In the rows, 128 means zero.
Known rows, with every way that one mark hangs from another:
U(H S): [127 157 123 123 144 139 109 111 166 102 146 101 125 106 159  91 111 135
 138 155 110 142 125  95 150 140 132]
M(S W(N(P))): [147  95  77 129 154 145  48  86 174  92 128 111 115  78 146 161  80 159
 123 164 117 143 149 118 141 160 135]
W(M(S) N): [135  95  92 138 169 165 102  87 162 119 133 134 123  76 151 136 102 133
 120 123 115 122 141 134 142 118  92]
Y(L(A(Z))): [158 108  94 141 126  81 115 115 191 131 121 132 147 168 131 139 107 115
 138 150  61 155 146 114 149  88  96]
K(P(N(W)) X(Z)): [132 209 118 148 168 126  53 123 119 102  80  83 169 123 151 124 131 126
 139 180 140 144  97 150 182 168 116]
X(K(P(N(W(M)))) Z): [157 191 102 133 170 136  79 119 152  91  62 124 157  76 169 126 135 107
 128 171 148 150 103 166 177 182 115]
M(S W(N(P(K(X))))): [139 119  96 129 167 146  31  99 162  72 138  86 138  79 149 164  82 157
 129 177 131 124 141 116 155 171 126]
X(K): [168 129 125 132 160 121 129 126 160 105  95 127 134 112 152 118 127 120
 135 160 123 148 122 128 129 139 100]
K(P X(Z)): [129 198 141 150 165 111  81 148 114 126 103  96 149 141 135 113 139 115
 128 165 116 108 113 139 173 141 106]
Y(L(A)): [158 108  96 138 128  92 122 126 178 139 108 142 127 159 128 138 106 116
 142 145  72 160 131 115 146 110  95]
L(A(Z(X(K(P(N))))) Y): [137 151  80 178 176  76 106 131 188 111 129 112 174 147 152 120 147 105
 153 182  49 190 131 144 165 108 105]
N(P(K) W(M)): [129 133  90 141 174 154  59  77 151  50  82 134 120  93 181 138 102 143
 156 115 176 161 154 139 184 165 140]
P(K(X) N(W(M(S)))): [123 150 106 127 181 163  57  87 142  67 103  83 170  79 165 154 104 135
 158 156 156 132 106 136 159 168 111]
U(S): [132 135 121 120 147 125 108 108 161 110 115 112 128 108 151  99 115 138
 151 139 111 156 120 107 155 134 129]
X(K(P(N(W(M(S))))) Z): [155 184 108 124 171 144  66 108 157  97  72 119 151  65 163 138 128 105
 126 177 139 139 105 159 166 189 123]
A(L(Y) Z(X(K(P(N))))): [138 157  87 163 163  65  87 137 207  76 123  70 186 145 135  97 166 128
 144 184  66 150 124 163 167  94 104]
H(U): [160 122 122 142 144 118 110 137 150 107 108 130 132 127 123 112 116 140
 142 135 127 139 124 123 118 115 116]
Z(X(K)): [141 112 112 125 156 102 130 140 164  95  98 127 130 113 138 111 139 116
 163 167 118 141 119 129 136 134  89]
K(P(N) X(Z)): [129 204 128 146 168 121  73 146 121 118  91  79 168 121 145 119 139 111
 133 182 117 122  93 149 172 149 104]
Z(X(K(P(N(W))))): [128 152  99 128 166 114  83 124 163  77  87 100 154 108 146 109 141 128
 158 193 141 166 103 151 154 164  97]
L(A(Z(X(K))) Y): [150 119  85 175 167  68 132 127 187 115 131 140 151 155 150 126 139 106
 161 156  48 185 149 125 158  97 107]
M(S W(N(P(K(X(Z)))))): [145 135  90 123 160 139  31 110 157  78 123 100 134  72 154 172  89 140
 130 177 130 112 139 119 171 183 133]
Y(L(A(Z(X(K))))): [161 103  97 134 131  65 120 133 202 115 115 131 151 155 126 131 122 104
 150 173  65 157 138 118 150  99  83]
L(A(Z(X)) Y): [129 112  72 177 160  69 128 120 180 124 139 140 144 168 145 129 134 113
 169 142  42 178 153 121 161  84 113]
W(M(S) N(P(K(X(Z))))): [134 139 109 143 183 164  57 103 145  84 114 121 127  59 169 148 105 115
 126 132 140 108 148 137 190 153 116]
Y(L): [145 109 102 118 130 108 110 127 174 122 108 125 126 144 129 129 102 128
 131 150  94 137 124 118 130 112 100]
L(A(Z)): [155 118  98 161 147  93 128 104 169 126 120 135 147 157 148 134 124 117
 154 139  77 161 150 120 154  93 101]
X(K Z): [177 152 120 124 150 111 130 141 155 112  73 147 128 102 157 128 135  98
 136 162 122 133 118 134 151 156 110]

Rows:
[151 131  87 170 150  76 106 112 192 100 131  98 158 168 139 113 140 142
 137 134  61 144 151 140 156  71 121]	A(L(Y) Z)
[161 185 126 131 159 111 105 148 150 115  82 129 138 112 152 115 144 100
 122 177 122 128 114 148 162 161 109]	X(K(P) Z)
[136 156 119 147 174 136  47  94 133  53  87 101 132 123 170 135 105 148
 157 145 171 165 144 123 182 169 137]	N(P(K(X)) W)
[132 158 118 137 178 152  33  85 132  62  83 119 125  80 171 158 101 126
 152 129 167 129 148 129 196 184 149]	N(P(K(X(Z))) W(M(S)))
[147 136  93 136 140  73  94 137 204 111 113 103 174 146 128 126 129 103
 142 198  66 162 119 138 158 110  81]	Y(L(A(Z(X(K(P(N)))))))
[140  96  85 136 124  66 115 126 195 124 123 132 145 168 122 134 116 111
 158 157  58 151 143 115 153  86  87]	Y(L(A(Z(X))))
[128 123 113 149 189 171  57  92 149  78 130 106 131  67 165 140  99 132
 125 130 141 119 151 133 174 141 108]	W(M(S) N(P(K(X))))
[137  98  95 150 176 170  74  79 161 100 119 132 107  65 160 136  96 134
 119 118 127 139 159 134 159 129 116]	W(M(S) N(P))
[143 140 107 157 157  75 114 128 177 112 121 121 160 151 138 115 148 106
 156 174  82 156 140 134 165 109  86]	L(A(Z(X(K(P)))))
[130 156 116 129 171 137  93 130 142  81 105  76 175 110 161 135 122 125
 158 174 134 129  96 133 149 144  94]	P(K(X) N)
[163 196 105 129 161 124  79 126 154  93  61 117 155  96 166 125 137 111
 131 190 142 159 101 158 170 186 119]	X(K(P(N(W))) Z)
[161 191 115 128 161 120  98 146 156 108  72 113 155  94 159 120 143  98
 127 192 122 139  96 157 160 168 108]	X(K(P(N)) Z)
[141 123  88 142 168 147  84 107 164  73 110 123 122 102 175 127 108 138
 134 145 143 154 151 134 170 139 109]	W(N(P(K)))
[126 147 108 128 166 109 102 144 165  91  97  96 153 106 140 105 148 116
 153 194 121 145  99 150 144 147  87]	Z(X(K(P(N))))
[139 152  97 166 160  57  92 139 201  84 133  84 171 161 129  93 166 130
 140 171  65 140 140 156 167  87 104]	A(L(Y) Z(X(K(P))))
[140 167 127 140 167 123  74 133 132  77  86 111 128 113 166 136 121 114
 152 148 142 125 137 126 185 158 131]	N(P(K(X(Z))))
[127 142 119 130 163 101 108 147 160  98 107 110 138 123 133 100 147 118
 149 181 120 135 116 142 146 139  87]	Z(X(K(P)))
[123 147  96 133 174 126  83 117 161  74  87 107 156  89 150 109 140 125
 155 173 146 156 106 159 161 159  94]	Z(X(K(P(N(W(M))))))
[145  92  74 119 148 141  73  93 175 108 141 112 131  86 137 161  87 156
 124 169 107 127 133 117 126 151 112]	M(S W(N))
[145 157  92 143 148  75  69 113 199  56  97  68 187 138 136 101 160 141
 155 186 116 149 122 162 174 119  96]	A(L Z(X(K(P(N(W))))))
[150 124  82 184 163  86 126 107 176 132 137 140 147 168 155 135 123 117
 147 134  44 184 156 120 155  85 121]	L(A(Z) Y)
[133 119  84 128 164 160  78  71 158  92  90 115 141  78 160 149 101 139
 152 141 137 158 115 138 141 154 122]	P(N(W(M(S))))
[127 125  97 130 174 162  44  65 156  57  93 128 112  80 174 154  93 141
 153 122 165 149 156 130 173 173 149]	N(P(K) W(M(S)))
[118 183 120 160 185 149  52 102 123  94 100  72 175 112 149 115 123 144
 133 159 147 148 102 154 170 149 103]	K(P(N(W(M))) X)
